Each row comes from the steps of one walk. Every step used is in the known rows, and no mark comes twice. Write the walk behind each row, first mark first.
Known rows:
fipe -> foni -> bigeg -> moti: [-23  17  -1  14  -5  21  29  -3  19  -3  17  -3   3  -2 -11   0  -9   1
   4  -6 -18 -42 -12 -10 -11  -1]
salide -> moti: [ -2   2   6 -23   6   1   6  -5  -4   6  -7   8   4   7   0   7  12 -11
  -7   2   0   1   4   7 -21   3]
bigeg -> moti -> dozem -> foni -> salide: [-21   7  20  12  -3  18  12 -12  33  14  -8  -5  20   0  -7   8  -3  -4
 -18   9   2 -27  -4   1   5  -9]
foni -> bigeg -> moti -> salide: [ -8  10  -3  14  -8  27  13  -2  20   5  23  14   5   0 -13   1 -10 -16
  -3   4 -15 -14  -5  -7 -27  -3]
moti -> fipe -> foni: [  6  18   1  -5   1 -13   8  -1   6  -9  -6  -4  14   2  -7  10   9  18
  15  -4 -14 -23   6   3 -11   1]
dozem -> moti -> fipe: [ 23  18   4  -3   4   0   4  21   8  10  -4   1  19  -3   4  -1   3  12
 -12   3 -11  -5  11  -7 -14  -7]
dozem -> moti -> fipe -> foni: [ 17  19   9   1   2  -8   8  16  10  -1  -4 -10  17  -5   1  -9   2  21
   3  -2 -20 -24   4  -1  -7  -2]
salide -> moti -> dozem -> foni: [ -9  -9  14 -25   6  -1   7   4  21  15 -14  -4  16   0  12   0   3 -10
  -6  11   9 -16   4  11 -13 -15]
nive -> foni -> salide -> moti: [-11  -7  21  -6   2  14   8 -18   4   1 -16 -11  14  10  -2  16  25  -7
 -14  -1  -8  22  -6  -1 -16  12]
bigeg -> moti -> fipe -> foni -> dozem: [ -3  24  -6  13  -3  -1  21  -1  17   5  -4   4  11   4 -28  10 -15   6
  17   5 -20 -51  -4  -5 -13   8]
fipe -> foni: [ -4  15   8   1   0   0  14 -10   7  -9   2  -6   6   6  -1  -1   0   8
   3  -3  -8 -27  -1  -2  -9   3]
fipe -> moti: [  3  16   5  10   8  10  14  -4  17  -3   1   6  10   7  -2  16  -5  -5
 -13   2  -5 -14  16  -7 -14  -6]
foni -> nive: [ -5   7   1   6   1  22  19  -2   2   9  15   0  13   4   6  12   7 -15
  -5   0  -6 -12   2 -24 -22  -4]
foni -> dozem -> moti: [ 15  11  11   3   2  23  20  13  16  24   2   2  20   5   3 -18 -23 -11
 -18   6  -9 -16  -3 -19 -15   1]
salide -> moti -> nive -> foni: [  3  -3   0  -8  11  13   3  -6   9  11  -3 -13  17  10  -1  26  16 -12
  -9  11  -8  18 -14   0 -20   1]
fipe -> foni -> bigeg: [-11   8   4  -1  -1  17  27  -5  13  -4  12  -6  12   2   5  -7  -1   3
   6 -10 -14 -22  -7  -9 -14  -5]
foni -> bigeg: [ -5   5   2  -2   2  26  23   1  11   6  12   4  12   2  11  -1   2  -7
  -9  -6  -6  -3   0 -15 -20  -9]
dozem -> moti -> nive -> foni: [ 19  10   6  17   8  26   6  12  22  18  11 -23  27   4  10   8  -2  -1
 -25  14 -16   8 -16 -17  -9  -5]
dozem -> foni -> bigeg: [ -9   0   6 -10  -1  28  17   9  19  10  12  -4  14   3  16  -5 -14  -7
 -16   2  -3 -10   4 -10 -15 -29]
fipe -> foni -> dozem -> moti -> salide: [ 20   8  15   9  -8  11  13   1  21   8   6  -2  17   4  -7 -28 -27  -9
   6   6 -22 -24 -12  -7 -19  11]
foni -> bigeg -> moti -> nive: [ -9  13 -13  10   5  35  20  -3  18  21  21   1  16   3 -10  19  -2 -16
 -11   6 -13 -10 -16 -12 -15 -12]
foni -> bigeg -> moti: [-17  14  -5  12  -2  30  24   4  17  10  18   8   4   0  -7   7  -7  -7
 -12  -1 -10 -22  -3 -14 -17  -7]
bigeg -> moti: [ -8  23  -1  11   0  13  10  -3  11   6   8  10  -2   2 -12  13  -7  -3
 -11   7  -5 -26   2  -8 -11   2]
moti -> dozem -> foni -> bigeg: [-11  -4   9  -4   1  24  23  10  33  17   5  -7  26  -4  21  -8 -10  -7
 -11   5   3 -22   1  -7 -12 -27]
nive -> foni: [  0  12   8  11   2  16  10   1  15  -1   4  -9  11   6   8  11   0   5
 -15   6  -7  -6   1 -16 -15   0]
fipe -> foni -> salide -> moti -> bigeg: [-11  -4  23 -18   2  10   3 -28   0  -5 -21  -5  20   7 -23  15  28  -4
   5  -5 -12   4 -20  20 -21   6]
bigeg -> moti -> fipe: [  1  25  -9   6   1  -1   5   7   9   5   0  11   5   0 -18  22   3   8
  -3   6  -9 -25   9  -4 -14  -3]
bigeg -> moti -> fipe -> foni: [ -5  28  -5  10  -2  -9  10  -1  12  -7  -1   1   6  -2 -21  18   2  18
  12   1 -17 -43   1   2  -6   4]

Write each row's walk:
[-10   3   5  -1   0  25  14   5  11  11  15  -7  12   3  11  11  -7 -15
 -11   6  -3 -19   4 -20 -15 -22] => dozem -> foni -> nive
[-15 -16  12 -24   4  16  19  10  25  19  -6  -5  22  -4  17  -5   3 -14
  -6   3   6 -13  -2   5 -19 -24] => salide -> moti -> dozem -> foni -> bigeg
[-22  12   1   4  -4  30  20  11  24  11  18   1   6  -1  -1   4 -19  -7
 -19   7  -7 -28  -2 -10 -11 -26] => dozem -> foni -> bigeg -> moti
[-10  12   7  30   2  32  10 -20  20  12   4 -15  21  11 -19  35   9  -6
 -21  11 -16   7 -21 -11  -3   7] => bigeg -> moti -> nive -> foni -> salide
[ 21  10  11   0   4  34  12  14  18  25   1   2  29   4  -8  -8 -18 -13
 -18  11  -9 -13 -14 -15 -27 -10] => foni -> dozem -> moti -> bigeg
[ 13  10  -2  27  13  30  22  -8  36  15   4 -13  29  15  -9  29 -18 -18
 -11  15 -15  -5  -9 -21 -16  -3] => fipe -> moti -> nive -> foni -> dozem
[ -2  19  -6  27   6  25   9  -4  24  11  13 -13  14   6 -10  31  -1  -4
 -18  17 -13 -10 -18 -13 -10   0] => bigeg -> moti -> nive -> foni
[ 24   5  15  21  -4  26   9  12  30  15   8  -6  21   4   0 -15 -25 -12
 -11  15 -20  -3 -10 -21 -24   8] => nive -> foni -> dozem -> moti -> salide
[-10  -1   8   4   0  22  19   6  24  18   7 -11  24  -3  16   5  -4 -14
  -5   8   4 -30   1 -18 -11 -21] => moti -> dozem -> foni -> nive
[ 25  13   4  -1   3   9  16  22  15  22  -4   3  25   0  -2  -6 -14  -1
  -7   6 -14 -15   5 -16 -16  -2] => foni -> dozem -> moti -> fipe
[ 10  15   4   6  11  20   5  -5  21  -1   0   7  20   6 -15  27   1  -7
 -13   6  -6 -10   4  -2 -26 -15] => fipe -> moti -> bigeg
[  0  16  -6  29   4  33  20  -4  28  24  11  -8  18  13 -17  26 -20 -16
 -11  20 -15 -18 -24 -21 -14   4] => bigeg -> moti -> nive -> foni -> dozem
[ 19  14  13  -1   5  25   0  15  11  13   3   0  24  -2  -3   0  -1  -1
 -22   8  -8  -5  -9  -7 -24 -14] => dozem -> moti -> bigeg
[ -8  18   3  16   1   9  18  -2  25  13   2   4  11  -4  -5   7  -2  -2
  -7   9   2 -38  -1  -5  -9   2] => bigeg -> moti -> dozem
[ -2  -3  11 -27   4  -8   2 -14  -7   4 -27   5  16   6 -12  21  33  -2
  -1  -5  -8  21   8  13 -18   7] => foni -> salide -> moti -> fipe
[  9  15   0  -3   0  -5  20  -2  12   3  -9   0  19   7 -11   4  -8   6
  19   1 -15 -29   0  -8 -15   6] => moti -> fipe -> foni -> dozem
[ -8   5  20  14  -1  23  11 -18  12  -2  -5 -14  17   9   1  15  11   2
 -19   0 -11  12  -3 -14  -9   8] => nive -> foni -> salide
[-12   8  20   2  -3   7  15 -28   6  -9  -8  -8  14  10  -7   1  10   5
   2  -9 -12  -8  -5  -1  -4  11] => fipe -> foni -> salide
[ -4   2  13  -4   3   8  12   4  28  13  -4  -5  19   1  15  -3  -9  -1
 -12  11   9 -26   6  -1  -7 -19] => moti -> dozem -> foni
[-19  15   0  25  -3  37  24   7  25   5  20  -7   8  -2  -3  14  -7  -1
 -15   4 -17 -20  -9 -22 -17  -3] => nive -> foni -> bigeg -> moti
[ -3  11  -3  -5   0   3  22   3  12  -5   3  -6  17  -2  -1   3   8  14
  16  -8 -18 -20   1  -5 -16  -8] => moti -> fipe -> foni -> bigeg
[  8  10  -2  10   7  21   7  -4  17   9   8 -17  21  10   6  25   4  -3
 -13  12  -9   7 -12 -14 -14  -3] => moti -> nive -> foni
[-10 -12  24 -30   3  20  -6 -12   6   9 -20  -1  21   9 -11  18  16 -14
 -18   7   0  15  -9  17 -21 -17] => dozem -> foni -> salide -> moti -> bigeg
[ -9   9   1  29  -9  33  14   2  27   1  24   0   7  -1 -12   9  -8  -8
  -7   9 -21 -11 -13 -15 -27  -1] => nive -> foni -> bigeg -> moti -> salide
